What can hang from each mark
Z: M
Y: D J S
D: Y
J: W Y
M: S Z
H: Z
S: M Y

Every row comes from one small tree of marks. Brackets hold a mark, then the marks that hang from it, in alphabetical order. Every link used is in the known rows. Which tree was each row made from?
Known rows
{Y D {J W} {S M}}: .31	.18	.38	-.25	-.21	-.30	.20	-.30	.14	-.28	-.18	-.13	-.19	-.11	.16	-.39	-.11	.28	-.06	.33
{D {Y {J W} {S M}}}: .22	.27	-.03	-.04	-.18	-.31	-.05	-.28	-.23	-.21	-.20	.13	.26	-.06	.18	-.22	.16	.67	.04	.15
{S {M Z} {Y D {J W}}}: -.06	.07	.14	.29	.13	.22	.00	-.12	.24	-.03	.24	-.39	.38	.03	.03	-.31	.02	-.39	.06	-.26
{D {Y J {S {M Z}}}}: -.08	.11	-.10	.34	.22	-.43	-.26	-.35	-.22	-.22	.01	.23	.38	.13	.21	.01	.04	.27	-.04	-.01
{H {Z {M {S {Y D {J W}}}}}}: .05	-.32	.23	-.53	-.44	.26	-.25	.01	.16	.25	-.18	-.77	-.39	.06	-.06	-.04	-.21	.10	.19	.30
{M S Z}: -.23	.04	-.33	.03	.27	.05	-.42	.10	-.28	.28	.18	.22	.07	.19	-.04	.64	-.06	.18	-.02	.05
{S M}: .15	.13	-.23	.11	.04	.20	.32	.05	.35	.16	.02	.39	.16	-.13	-.25	-.02	.00	-.48	.22	-.24
{J W {Y D S}}: .30	.21	.33	-.67	-.45	.06	.34	.42	-.34	.03	-.16	-.01	-.74	-.22	.04	-.20	.04	.79	-.31	.19
{Y J}: -.06	-.02	.12	-.01	.07	-.14	-.04	.12	-.11	.00	-.18	.39	-.13	-.24	-.08	.25	-.15	-.32	.06	-.14
{S {M Z} {Y D J}}: -.18	-.14	.09	.54	.30	.13	.09	-.11	.33	.00	.28	-.22	.32	.09	-.06	-.20	-.04	-.78	.04	-.40
{D {Y {J W}}}: .05	.20	-.01	-.12	-.40	-.20	-.10	.08	-.44	.06	-.28	.12	.13	-.23	-.02	.12	.07	.51	.06	-.05
{M {S Y} Z}: -.31	-.13	-.53	.27	.45	.34	-.32	.24	-.26	.29	.36	.08	.19	.26	.02	.52	.15	-.08	-.08	-.17
{Z {M {S {Y J}}}}: -.30	-.28	-.05	-.23	-.09	.28	-.31	.18	.05	.05	-.14	-.24	.03	.01	-.27	.39	.04	-.02	.19	.02
{S {M Z} {Y J}}: -.20	-.04	-.16	.56	.62	.27	-.14	-.10	.23	-.03	.33	.07	.58	.07	.03	-.03	.08	-.77	.13	-.49
{Z M}: -.20	-.03	-.02	-.33	-.28	.19	.04	.31	.27	.05	-.19	.33	-.05	-.16	-.40	.35	-.12	-.24	.16	.09
{D Y}: -.02	.02	-.32	.12	-.33	-.09	.22	.27	-.28	.26	-.12	.47	.04	-.10	-.21	.25	.10	.13	.00	-.18
{D {Y {J W} {S {M Z}}}}: .05	.33	-.06	.10	.05	-.34	-.35	-.36	-.26	-.24	-.02	.09	.45	.05	.29	-.08	.10	.65	-.02	.14

Write each row's tree
.14	.10	-.40	.19	-.13	-.21	.27	-.06	-.06	-.01	-.05	.47	.18	.07	.01	-.06	.19	.27	-.03	.04
{D {Y {S M}}}
.10	.05	-.08	.19	-.04	-.41	.04	-.26	-.16	-.19	-.16	.26	.18	.00	.11	-.11	.10	.29	.01	-.01
{D {Y J {S M}}}
-.23	-.07	.01	.04	.08	.10	-.41	.03	-.33	.14	.18	-.47	.04	.16	.10	.24	.02	.25	-.12	.03
{M {S {Y D {J W}}} Z}
.22	-.01	.02	.03	-.15	-.19	.56	-.05	.32	-.07	-.01	.23	-.30	.03	-.04	-.25	-.07	-.16	-.14	.21
{Y D {S M}}
.17	.10	.42	-.36	-.27	-.43	.10	-.04	-.19	-.27	-.24	.03	-.49	-.14	.20	-.14	-.14	.42	-.26	.46
{Y D {J W} S}
-.28	-.23	-.29	.24	.15	.19	-.11	.23	-.16	.33	.31	-.16	-.03	.28	-.06	.37	.05	-.12	-.16	-.07
{M {S {Y D}} Z}
.00	-.23	.02	-.51	-.17	.37	-.46	.03	.08	.21	-.14	-.54	-.15	.06	.00	.10	-.12	.12	.28	.21
{H {Z {M {S {Y {J W}}}}}}
-.33	-.27	-.02	.25	.24	.02	-.33	.04	-.25	.16	.20	-.32	-.01	.22	.02	.34	-.04	-.11	-.14	-.10
{M {S {Y D J}} Z}
-.26	-.23	-.30	-.24	-.16	.43	-.11	.32	.11	.22	-.06	-.08	-.01	.07	-.34	.42	.12	-.06	.18	.04
{Z {M {S Y}}}
.09	.07	.24	-.08	.02	.01	.24	.13	.01	.01	.14	.01	-.37	.01	.00	-.21	-.05	.16	-.21	-.10
{J {Y D {S {M Z}}}}
.15	-.05	.34	.01	-.05	-.43	.32	-.32	.20	-.26	-.15	.04	-.30	-.04	.06	-.28	-.16	-.16	-.10	.16
{Y D J {S M}}
-.16	.00	-.46	.57	.54	.49	.11	.12	.33	.13	.44	.25	.56	.13	-.06	-.02	.18	-.78	.12	-.45
{S {M Z} Y}
.12	.11	-.13	.13	.18	.41	.10	-.01	.19	-.03	.06	-.08	.39	-.16	-.03	-.29	.20	-.40	.24	-.34
{S M {Y {J W}}}
.15	-.01	.13	.12	-.14	.25	.37	-.01	.31	.01	.01	-.37	.14	-.12	-.10	-.45	.07	-.41	.13	-.25
{S M {Y D {J W}}}
.01	-.09	.16	-.01	-.21	.15	.27	.25	-.07	.03	-.06	-.18	-.20	-.17	-.04	-.14	.05	-.23	-.09	-.11
{S {Y D {J W}}}
-.05	-.39	-.27	-.29	-.11	.45	-.19	.20	.20	.37	-.02	-.24	-.23	.16	-.15	.22	-.08	-.22	.22	.13
{H {Z {M {S Y}}}}
.41	.28	.30	-.55	-.40	.16	.40	.16	-.03	.02	-.09	-.17	-.50	-.20	.00	-.45	.07	.63	-.14	.07
{J W {Y D {S M}}}
-.06	.14	.05	.23	.57	-.30	-.26	-.34	.06	-.35	.12	.34	.24	.09	.27	.03	-.09	-.12	-.02	.09
{Y J {S {M Z}}}
.03	-.13	.38	-.11	-.10	-.53	.22	-.03	-.12	-.25	-.20	.19	-.58	-.06	.11	.00	-.20	.02	-.30	.30
{Y D J S}
.10	.25	.38	-.09	.05	-.35	-.12	-.38	.08	-.32	.02	-.15	.01	.04	.26	-.27	-.16	.28	-.14	.34
{Y D {J W} {S {M Z}}}
.13	.07	.05	.05	.31	-.28	.03	-.26	.12	-.32	-.09	.35	.03	-.05	.13	-.10	-.04	-.14	.01	.08
{Y J {S M}}
